In the rows, zero is written as 128.
Known rows, with every step that occurs:
dabu rigez vuda gulimu: [129 116 103  81 143 153 137 177 137 209 171 138 129 112 115 108 160 147]
nedu dabu rigez: [130 102 135 101 164 130 150 102  94 148 180 102 149 112  81 103  92 138]
zuko vuda gulimu fafu: [112 140 110 128 109 115 136 129  86 178  75  92 101 104 156 120 162 141]
gulimu fafu zuko vuda: [121 153 119 107 123  93 118 121 123 141  61  96 113 115 117 159 132 163]
zuko vuda: [117 156 132 159 121 129 117 107  78 145 138 119 122 130 129 133 121 144]
teboz vuda gulimu fafu zuko: [111 119 129  91 150 131 129 139 125 170  63 118 104 104 147 125 149 145]
nedu vuda zuko: [109 158  73 157 173 127 122 157 103 153 148 145 156  70 121 169 122 189]
notap gulimu fafu zuko: [117  98 111 104 123  97 134 137 128 150  90 107 124 123 106 121 141 226]
notap gulimu vuda teboz dabu rigez: [103  54 123 135 141 141 143 148 182 196 136 138 110 129 147  93 150 234]
rigez vuda gulimu fafu: [110 125 110 111 100 128 127 169 161 222  73 112 103 102 149 135 173 141]
teboz dabu: [125 106 121 142 154 128 145 112 157 145 104  95 115 150 126 140 120 114]
notap gulimu vuda zuko: [102  92 110 136 152 130 118 148 138 184 137 142 129  99 147 116 144 252]
dabu rigez vuda gulimu fafu zuko: [128 121  96  58 144 133 134 181 149 210 135 124 126 105 109 123 163 161]
nedu dabu rigez vuda zuko: [116 114 120 114 174 137 137 118 111 191 185 111 156  95  91 126 102 161]
vuda teboz: [110 104 135 154 105 133 138 131 178 133 103 141 123 124 183 115 154 122]
rigez vuda gulimu: [112 128 119 121 110 142 118 167 139 215 119 122 122 109 147 124 162 134]
notap gulimu fafu zuko vuda teboz dabu rigez: [109  84 104 121 138 108 150 128 143 176  94 100 116 133 118 115 149 232]
dabu rigez vuda gulimu fafu: [127 113  94  75 135 141 144 179 154 215 135 130 116 107 116 117 169 152]

Rows:
[100 109 132 171 113 144 126 140 211 204 102 127 111 140 166 148 149 131] => rigez vuda teboz dabu
[121 112 117 116 131 153 135 163 182 193 169 159 129 124 131 120 153 152] => dabu rigez vuda teboz
[111 141 123 121 112  95 124 122 149 144  49 103 110 113 147 153 143 160] => gulimu fafu zuko vuda teboz
[122 119 103  69 125 102 140 158 129 163  48  87 115  94 150 117 170 135] => vuda gulimu fafu zuko
[114 143 120 139 118 130 128 127  62 171 120 103 120 110 155 109 151 132] => zuko vuda gulimu
[110  80 133 132 147 143 136 147 221 186 107 137  98 122 174 119 145 161] => gulimu vuda teboz dabu rigez
[115 135 125 122 155 123 124 118 123 151 130 106 139 134 135 134 125 154] => fafu zuko vuda teboz dabu rigez
[116 124 108 108 140 102 141 124 163 159  64  93 107 124 131 150 143 160] => gulimu fafu zuko vuda teboz dabu rigez
[118  80 118 142 146 140 163 129 200 154 116 123 117 142 164 114 150 120] => vuda teboz dabu rigez
[108 119 124 169 134 138 145 109 136 166 130 115 114 141 157 123 138 137] => zuko vuda teboz dabu rigez
[118 156 122 102 138 115 110 130  64 153 120  94 143 110 135 124 133 149] => fafu zuko vuda gulimu
[111 117 137 117 150 155 132 135 109 169 111 135 111 113 155 109 146 127] => teboz vuda gulimu
[106 136 125 147 184 152 119 120 127 149 130 156 127 104 151 150 126 156] => teboz vuda zuko
[110 112  90 159 157 138 150 155 159 167 137 139 135 108 125 142 130 165] => nedu vuda teboz dabu rigez
[ 97  72 137 147 113 135 125 147 167 181 122 147 114 119 161  95 152 234] => notap gulimu vuda teboz
